In the rows, 128 means zero.
Known rows, with every step that occurs
m-e-k-j-x-u: [131 134 120 102 139 107 112 116  89 146 183 111 101 163 120 134 120 110
 132 118 135 126 133 139 142 138 138 125 125 128 121 117  94 133 140 134
 143 142 123 143 147]
k-l-x: [144 118 146 119 138 128 129 129 120 113 125 121 119 127 118 128 115 111
 134 141 138 136 118 134 130 121 128 116 125 129 135 141 140 126 109 122
 121 130 136 121 125]
s-k-l-x: [135 124 155 119 146 109 142 120 129 114 143 120 124 111 116 127 115 116
 126 136 135 139 129 126 121 135 134 118  94 145 114 142 143 135 132 128
 121 124 140 138 147]
q-y: [131 140 122 128 102 149  99 145 127 106  74 123 134 150 142 122 124 127
 151 142 138 123  94 142 141  94 135 118 170 122 175 129 147  82  86 135
 133 134 144 107  60]
j-x-s: [145 124 132 126 131 135 121 133 131 127 125 117 111 141 129 114 137 128
 109 126 155 122 129 125 129 124 144 131 127 123 126 128 128 116 118 113
 129 118 116 126 128]
l-x: [146 129 142 129 129 141 115 139 122 112 109 123 129 128 126 125 126 120
 143 144 146 127 115 136 127 101 129 125 139 115 155 134 136 110  92 117
 139 138 134 114 105]
y-q: [130 125 111 155 112 155 109 149 133 100  84 124 134 135 131 123 125 146
 143 136 132 124  94 157 122  99 114 125 156  99 171 128 138 107  73 122
 141 140 129 105  60]
s-x-l-k: [142 133 137 121 118 127 135 107 131 125 139 127 130 119 137 124 147 118
 117 117 133 113 160 124 106 139 135 112 113 122 102 140 118 142 140 119
 123 127 134 129 145]
u-x-j-k: [121 124 128 123 120 121 126 132 148 164 122 142 133 130 132 112 141 150
 139 115 133 126 130 113 122 141 136 146 122 157 101 100 113 143 137 136
 113 100 123 138 137]
s-k: [121 135 134 131 121 129 131 140 131 117 117 132 146 113 129 130 120 146
 138 143 122 126 113 125 127 114 126 134 125 125 142 122 147 111 118 132
 138 131 131 133 103]
e-m: [119 147 106 137 124 147 127 149 118 124 109 121 150 120 128 136 108 131
 132 142 125 119 103 147 138  99 108 120 172  97 164 131 137 110 117 119
 147 138 122 120 110]
x-s-k-e-m: [109 159 123 151 146 122 148 130 128 132 141 125 156  94 125 148 114 144
  85 119 120 116 145 119 132 126 114 129 119 121 106 145 126 133 184 109
 135 132 109 145 188]
m-e: [112 147 105 124 117 149 112 154 120 128 125 134 137 140 129 133 110 135
 133 145 108 113 112 143 133 104 118 127 159  97 165 135 128 102 108 127
 152 136 126 128 104]
j-k: [125 131 128 134 123 136 121 146 134 115 121 135 144 117 129 138 119 145
 138 128 121 124 114 128 138 120 123 138 127 122 143 114 137 119 121 132
 129 133 134 123 107]
u-x-s-k-e: [123 140 141 142 135 112 134 128 137 150 124 150 148 119 126 119 137 160
 112 123 123 125 149  89 132 130 132 152 110 151  99 119 112 138 160 117
 124 105 108 154 165]
j-k-l-x-s: [140 115 144 118 145 110 134 126 143 128 155 123 115 120 124 126 124 114
  96 109 136 134 152 123 126 155 140 127  83 151  87 133 121 151 157 120
 107 116 135 131 180]
u-x-j: [124 123 125 121 113 131 123 134 137 164 100 141 128 141 131 107 140 145
 148 134 134 123 120 118 123 121 132 141 151 148 123 110 120 126 114 131
 122 105 117 130 113]
x-l: [130 130 121 133 104 144 128 137 133 124 112 138 136 130 134 128 137 131
 132 129 126 117 131 122 127 119 123 124 153 114 144 121 126 115 123 115
 130 130 130 116 110]
u-x: [133 127 122 127 115 134 114 148 128 144  93 145 142 144 128 107 128 146
 159 145 131 127 107 116 136 102 123 142 164 127 155 107 123 112  95 125
 133 113 122 129  86]
e-k-s-x: [146 121 135  99 129 124 114 130 114 153 142 118 122 143 114 123 113 115
 140 140 100 115 128 124 142 125 129 136 127 135 129 142 135 133 115 149
 147 139 131 118 132]
s-k-l-x-y-q: [135 113 144 147 136 114 144 120 146  81 106 123 115 112 133 122 135 109
 134 121 154 169 128 148  96 138 126 119 104 141 119 130 146 129 111 137
 120 130 152 127 115]
q-b-n: [122 118 113 148 106 168 129 149 128 119  79 137 120 146 127 121 139 135
 156 154 127 152  92 143 140 104 123 111 187  74 220 125 161  89  72 124
 142 151 114  95  35]
e-k: [137 120 128 115 108 134 110 157 115 145 116 131 136 131 127 132 107 137
 153 147 103 112 112 131 150 112 123 144 151 123 154 113 137 101 103 135
 162 141 133 115  93]
k-j-x-s: [130 115 127 128 142 123 128 114 124 132 151 116 110 136 127 121 136 122
  94 121 150 124 134 129 137 137 143 128 115 139 119 134 117 133 138 111
 115 111 123 134 145]
x-y-q-b-n: [124 109 101 177  95 177 134 148 145  85  43 140 108 148 143 118 158 128
 165 140 147 182  92 164 115 107 115 113 196  70 226 112 164  85  52 133
 141 155 125  85   4]
n-b: [123 129 127 147 111 167 129 145 120  97  92 141 136 136 130 134 123 132
 159 159 121 138  98 138 148  98 118 125 180  96 190 118 146  89  92 125
 141 138 121 111  57]
u-x-l: [134 127 119 129 105 130 123 139 138 154 105 151 136 143 132 104 145 139
 145 127 132 122 135 108 123 123 128 134 163 129 137 106 104 123 121 115
 126 106 122 128 113]
m-e-k: [122 139 110 105 111 137 104 161 112 159 141 133 133 144 126 134  99 133
 137 145  89 104 120 140 146 117 120 139 155 110 155 125 122 100 113 136
 173 142 129 128 113]
l-x-s: [148 126 136 125 127 137 117 136 134 125 119 124 121 133 132 116 135 117
 115 130 145 122 139 130 123 115 139 130 127 125 126 136 124 116 115 108
 135 128 128 117 134]
k-s-x-y-q-b: [137 115 112 158 121 150 126 120 149  91  79 118 106 153 137 112 150 107
 147 128 149 164 115 155 103 122 121 116 149 100 169 142 145 125  68 145
 126 147 128  94  66]
j-x: [143 129 138 128 131 139 120 139 119 111 116 114 119 136 123 120 126 131
 138 139 153 129 107 132 135 109 134 125 140 113 153 125 139 108  94 123
 135 127 124 123  97]
m-e-k-j-x: [122 129 117 103 141 115 110 133  98 162 183 113 112 147 119 133 102 118
 115 133 114 108 128 143 151 140 137 129 127 127 138 134 108 123 133 130
 154 126 129 141 147]
s-x-j-k-l: [132 119 152 114 141 122 150 106 143 137 154 112 111 114 123 125 131 124
 107 109 131 129 146 131 118 156 138 124  85 156  80 145 133 167 150 143
 101 120 132 131 174]
u-x-s-k: [127 130 126 123 122 109 126 135 149 160 118 148 141 132 133  97 139 151
 121 125 129 127 142 102 120 131 141 151 120 151 108 107 114 128 140 124
 127  97 119 147 136]
s-x: [145 135 143 128 123 148 122 131 123 114 111 120 132 130 127 118 128 130
 136 141 139 123 120 136 128  99 129 127 140 113 154 142 137 118  89 129
 138 138 127 117 100]
l-k-e: [118 136 136 144 132 130 131 127 112 104 124 136 150 102 129 160 117 147
 131 139 110 117 121 117 141 119 113 128 121 117 124 132 139 123 144 123
 128 138 122 135 128]
x-l-k-e: [119 138 134 145 124 127 141 117 122 114 136 142 145 102 133 156 134 136
 117 120 114 111 148 108 129 140 118 119 119 120 104 130 120 135 169 111
 121 134 124 136 154]
u-x-l-k-e-m: [115 153 115 145 137 112 141 121 118 152 139 143 159 108 129 140 130 135
 116 111 121 115 155 105 125 142 111 118 144 122  98 122  92 152 189 103
 121 112 110 151 185]
m-e-k-j-x-s: [122 125 112  99 138 112 113 129 111 177 192 116 101 150 124 124 112 115
  85 119 116 105 150 135 145 152 146 135 115 137 111 138  97 130 156 122
 150 115 124 146 176]
l-k-j-x-y: [122 110 133 130 137 106 143 101 120  97 137 124 114 116 141 143 141 110
 130 125 151 154 129 132 125 147 137 127 111 145 114 114 133 130 144 137
 111 119 146 146 126]

Rows
[109 117 114 128 122 115 138 105 123 130 156 139 136 113 139 145 137 123
 112 117 114 116 147 123 125 153 128 116 116 137 105 126 113 145 169 117
 110 119 141 137 146] | x-l-k-j
[115 157 119 155 139 147 136 144 106 113 116 123 158 104 121 159 102 141
 123 138 122 118 110 135 149  99  98 121 164  97 155 141 134 117 138 112
 143 148 112 127 139] | k-e-m
[117 126 128 126 121 135 132 131 145 136 127 129 130 114 134 135 132 144
 125 121 124 121 127 129 125 139 132 136 114 142 108 118 136 134 139 134
 120 124 131 126 134] | x-j-k
[134 117 156 124 136 107 154 118 137  95 121 132 120 105 132 130 129 104
 139 132 145 168 137 123 112 139 131 127 101 154 112 125 150 126 134 142
 118 128 152 138 141] | s-k-l-x-y
[138 117 149 122 146 115 133 128 130 114 147 123 122 116 117 135 114 116
 124 121 135 139 127 129 132 141 132 122  95 140 115 132 133 144 133 127
 111 126 139 128 150] | j-k-l-x
[145 112 139 116 137 123 130 126 133 128 134 121 111 132 123 119 126 108
 106 127 139 131 142 127 124 133 139 122 111 140 108 143 127 135 132 115
 118 121 129 124 155] | k-l-x-s
[104 152 125 150 145 133 149 127 127 134 144 121 148  91 125 161 114 143
 103 110 122 116 133 131 135 138 111 125 123 126 101 138 125 150 179 121
 123 136 114 138 188] | x-j-k-e-m
[133 113 104 168  99 146 117 147 154 114  45 145 123 159 147  97 154 137
 172 134 159 167 102 144 107 110 119 133 183 104 189  98 125 103  53 131
 134 124 121 104  30] | u-x-y-q-b
[128 125 120 121 109 113 126 124 138 154 122 153 139 131 139 112 148 135
 138 122 124 118 146 104 114 144 133 128 136 137 106 104 103 136 146 118
 118  99 127 142 129] | u-x-l-k
[121 131 127 126 121 123 132 135 145 131 124 135 137 118 135 120 131 144
 108 129 121 121 138 119 123 127 136 139 111 137 113 125 136 119 142 122
 133 121 125 136 132] | x-s-k
[107 120 118 115 132 123 134 119 143 141 144 130 124 125 125 139 128 130
 124 117 108 122 126 121 128 153 131 135 105 152  94 125 138 149 160 147
 106 121 131 128 154] | x-j-k-s
[107 129 103 106 123 125 110 143 104 165 166 132 131 139 124 142  98 127
 122 140  85 106 124 142 155 128 121 136 144 125 148 133 113 117 135 134
 159 135 136 136 134] | m-e-k-j
[121 140 142 154 137 137 132 140 122 104 128 136 152 102 124 158 115 156
 127 125 116 125 120 114 151 120 112 139 117 121 134 123 135 130 141 126
 125 142 124 130 136] | j-k-e
[109 153 125 145 146 120 142 128 131 164 135 134 152 103 122 138 123 150
 115 108 130 122 138 114 132 142 115 134 131 144  93 121 102 159 179 121
 115 114 105 152 192] | u-x-j-k-e-m
[136 142 159 141 148 119 136 120 130 118 141 127 133 101 125 135 131 133
  95 121 139 123 158 107 124 129 135 133  86 139  96 147 127 134 158 107
 128 133 120 141 182] | l-x-s-k-e
[125 127 120 124 109 127 131 124 133 123 129 140 137 117 139 136 138 128
 127 125 118 113 143 121 117 141 126 118 130 120 114 119 124 127 150 118
 124 124 134 129 127] | x-l-k
[118 141 142 146 135 124 141 128 132 121 133 137 145 103 128 143 126 152
 100 124 117 121 145 103 133 128 128 142 101 134 105 135 133 127 162 116
 130 131 115 141 161] | x-s-k-e
[117 112 132 113 132 108 141 121 148 167 136 140 122 128 122 115 131 141
 131 112 124 135 132 111 125 162 135 137 108 173  85 109 117 162 156 141
  97  93 125 145 159] | u-x-j-k-l
[157 139 145 128 123 141 122 115 114  99 108 116 123 146 130 121 146 121
 154 127 158 139 127 133 118  95 130 122 136 113 135 125 121 127  97 135
 125 156 123 116 101] | s-x-u
[126 116 117 105 120 124 112 145 115 154 132 133 131 141 119 136 106 125
 150 147  86 115 110 121 152 126 121 143 142 134 138 120 141 116 123 147
 148 137 131 118 114] | e-k-s
[119 120 107 109 124 103 128 113 136 160 139 153 134 140 129 118 144 123
 137 119 107 121 146  95 115 158 130 126 127 149  90 112 107 151 168 129
 103  95 127 143 149] | u-x-l-k-s
[130 121 104 164 108 161 109 149 141 103  72 122 127 150 134 116 132 142
 147 141 141 134  91 164 119 103 116 115 167  78 197 131 141 104  53 119
 143 145 116  89  33] | y-q-b
[135 123 118 125 113 128 115 144 140 159 102 145 133 148 134  99 138 146
 129 130 131 124 130 109 130 116 133 148 150 137 130 109 110 120 117 118
 129 102 114 131 116] | u-x-s
[112 134  98  95 125 126 106 152 110 165 157 133 127 152 118 139  95 121
 136 145  71 106 120 132 148 131 120 136 145 120 138 134 127 116 134 147
 161 136 130 131 136] | m-e-k-s
[128 161 134 145 145 128 150 104 114 124 155 116 149  94 128 149 131 118
  91 109 131 107 169 124 118 139 113 102 121 108  95 159 109 157 182 105
 127 138 116 140 200] | s-x-l-k-e-m
[138 110 136 113 136 114 118 127 104 148 159 113 116 135 120 131 113 122
 129 134 129 119 116 132 156 135 137 134 123 140 137 124 123 123 121 128
 143 126 132 132 127] | e-k-j-x
[127 106 101 173  95 163 127 148 150 114  36 153 110 162 142  96 167 135
 177 136 154 186  94 147 112 111 121 122 201  86 219  97 141  94  50 132
 134 133 118  98   6] | u-x-y-q-b-n
[118 119 133 119 131 110 148 126 145 134 140 131 128 116 124 124 123 133
  98 127 113 132 139 116 127 148 135 133  97 148  95 133 140 137 161 128
 117 113 127 142 153] | x-s-k-l
[129 115 104 171  98 160 123 146 150  85  50 132 119 143 149 119 148 130
 160 137 152 162  97 161 112 106 114 123 176  89 195 114 148  95  55 131
 139 147 127  91  27] | x-y-q-b
[133 121 122 148 133 133 130 117 149  85 111 123 119 127 136 124 141 115
 132 105 137 156 130 143 104 138 122 132 110 130 123 129 136 146 111 153
 114 137 145 116 116] | j-k-s-x-y-q
[122 125 141 128 151 107 137 111 119 120 160 113 124 117 121 129 126 130
 115 130 145 133 121 127 135 137 140 126  97 142 126 132 132 131 137 126
 118 116 133 148 137] | s-k-j-x
[135 123 132 124 127 137 136 117 131  99 106 130 121 132 133 127 138 104
 147 136 131 152 127 125 121 116 124 133 137 132 137 133 147 124 110 154
 122 139 140 119 115] | k-s-x-y
[136 125 149 120 134 125 126 123 140 130 138 121 119 113 129 129 137 122
 124 116 147 124 139 133 115 141 141 129  99 146  99 128 128 141 134 126
 117 126 136 125 156] | l-x-j-k
[107 121 120 130 134 112 138 115 137 139 151 134 135 115 133 131 129 138
  94 123 117 122 142 120 130 140 136 139  99 151 107 131 126 136 163 122
 119 115 133 145 150] | x-s-k-j
[108 164 128 154 148 127 145 135 114 117 133 124 164  90 118 157 103 146
 115 134 118 122 120 126 140 115 105 122 132 109 133 140 137 126 160 118
 140 142 116 143 157] | s-k-e-m
[139 113 133 114 127 111 126 118 115 159 171 118 108 134 123 126 130 114
 114 116 132 112 145 122 145 155 142 126 123 141 117 123 106 136 148 118
 133 118 133 131 153] | e-k-j-x-l
[115 123 116 122 135 125 124 133 134 121 138 136 137 125 122 143 116 134
 136 126 104 127 112 120 138 133 122 136 117 132 127 120 139 136 141 143
 113 128 134 125 129] | j-k-s
[135 129 132 118 138 138 124 120 122 121 127 120 126 139 119 123 124 118
 134 139 121 124 119 126 130 112 126 124 130 123 138 150 142 133 108 140
 125 135 128 118 122] | k-s-x
[141 132 146 121 134 117 128 127 141 127 135 126 127 118 131 115 137 123
 106 126 144 126 152 122 111 129 145 133  96 140 105 136 128 124 137 113
 133 124 132 135 154] | l-x-s-k
[135 133 148 122 132 135 135 117 143 134 137 116 122 116 130 122 140 132
 115 111 140 122 144 133 115 138 140 132  99 143  98 137 128 150 131 137
 118 127 131 126 153] | s-x-j-k
[147 135 133 117 135 130 125 103 114 106 126 117 118 155 121 123 140 111
 151 124 142 140 125 124 120 110 128 120 127 123 120 133 127 141 116 148
 110 152 123 119 122] | k-s-x-u
[121 137 117  83 131 125 119 120 120 184 175 115 107 151 119 123 114 106
 116 128  90 100 150 137 125 149 135 128 117 142  95 156 119 145 145 151
 149 131 126 132 181] | m-e-k-s-x-j
[128 125 133 110 135 136 134 106 133 141 133 115 113 136 121 120 136 116
 124 129 125 119 132 129 115 131 135 124 118 143 103 157 141 147 126 144
 114 128 125 123 150] | k-s-x-j
[131 130 143 127 150  99 137  92 110 103 159 111 116 134 123 130 142 123
 133 114 167 149 126 124 124 134 144 119  95 143 108 116 118 142 144 133
 104 132 127 147 137] | s-k-j-x-u
[137 124 134 129 142 118 127 101 101 101 140 110 111 149 125 131 142 118
 141 119 168 146 114 132 135 121 137 118 125 129 129 115 114 134 121 129
 106 137 124 130 118] | k-j-x-u
[146 128 158 117 145 101 141 103 118 101 140 118 116 128 119 129 134 108
 144 120 155 154 135 122 112 131 138 115  92 145  97 124 129 144 140 136
 107 141 134 138 146] | s-k-l-x-u
[129 139 116  88 134 127 109 136 110 166 169 120 119 153 115 126 101 109
 126 139  85 105 137 134 137 130 126 131 128 121 129 152 121 130 126 148
 160 140 129 131 154] | m-e-k-s-x
[140 109 137 150 133 125 136 127 149  78 109 124 112 115 137 131 133 108
 133 107 154 168 126 152 106 144 123 123 105 138 120 120 134 138 112 136
 110 131 154 118 121] | j-k-l-x-y-q
[126 122 132 123 132 116 140  89 125 128 166 125 127 115 135 132 145 112
 102 111 129 114 164 126 116 152 136 111 101 139  96 145 108 159 161 118
 108 122 140 138 165] | s-x-l-k-j
[107 116 117 126 133 118 128 113 116 120 141 133 139 114 134 148 121 130
 126 136 111 122 118 131 136 133 124 125 117 135 125 127 131 133 144 129
 118 124 140 138 119] | l-k-j
[149 138 138 129 113 146 130 122 133 124 125 124 126 130 132 115 145 121
 121 123 141 116 147 126 116 118 129 118 139 114 135 142 120 130 114 117
 130 133 129 116 130] | s-x-l
[124 121 137 110 147 116 128 111 140 137 154 122 114 122 122 132 133 111
 121 114 130 125 139 124 115 154 140 128  89 157  83 136 132 156 154 137
 104 123 135 128 177] | l-x-j-k-s
[118 127 114  98 123 123 119 152 110 162 157 129 123 141 117 138  89 123
 128 142  80 113 121 139 148 134 118 131 139 124 136 133 126 118 132 141
 157 132 131 133 135] | m-e-k-l
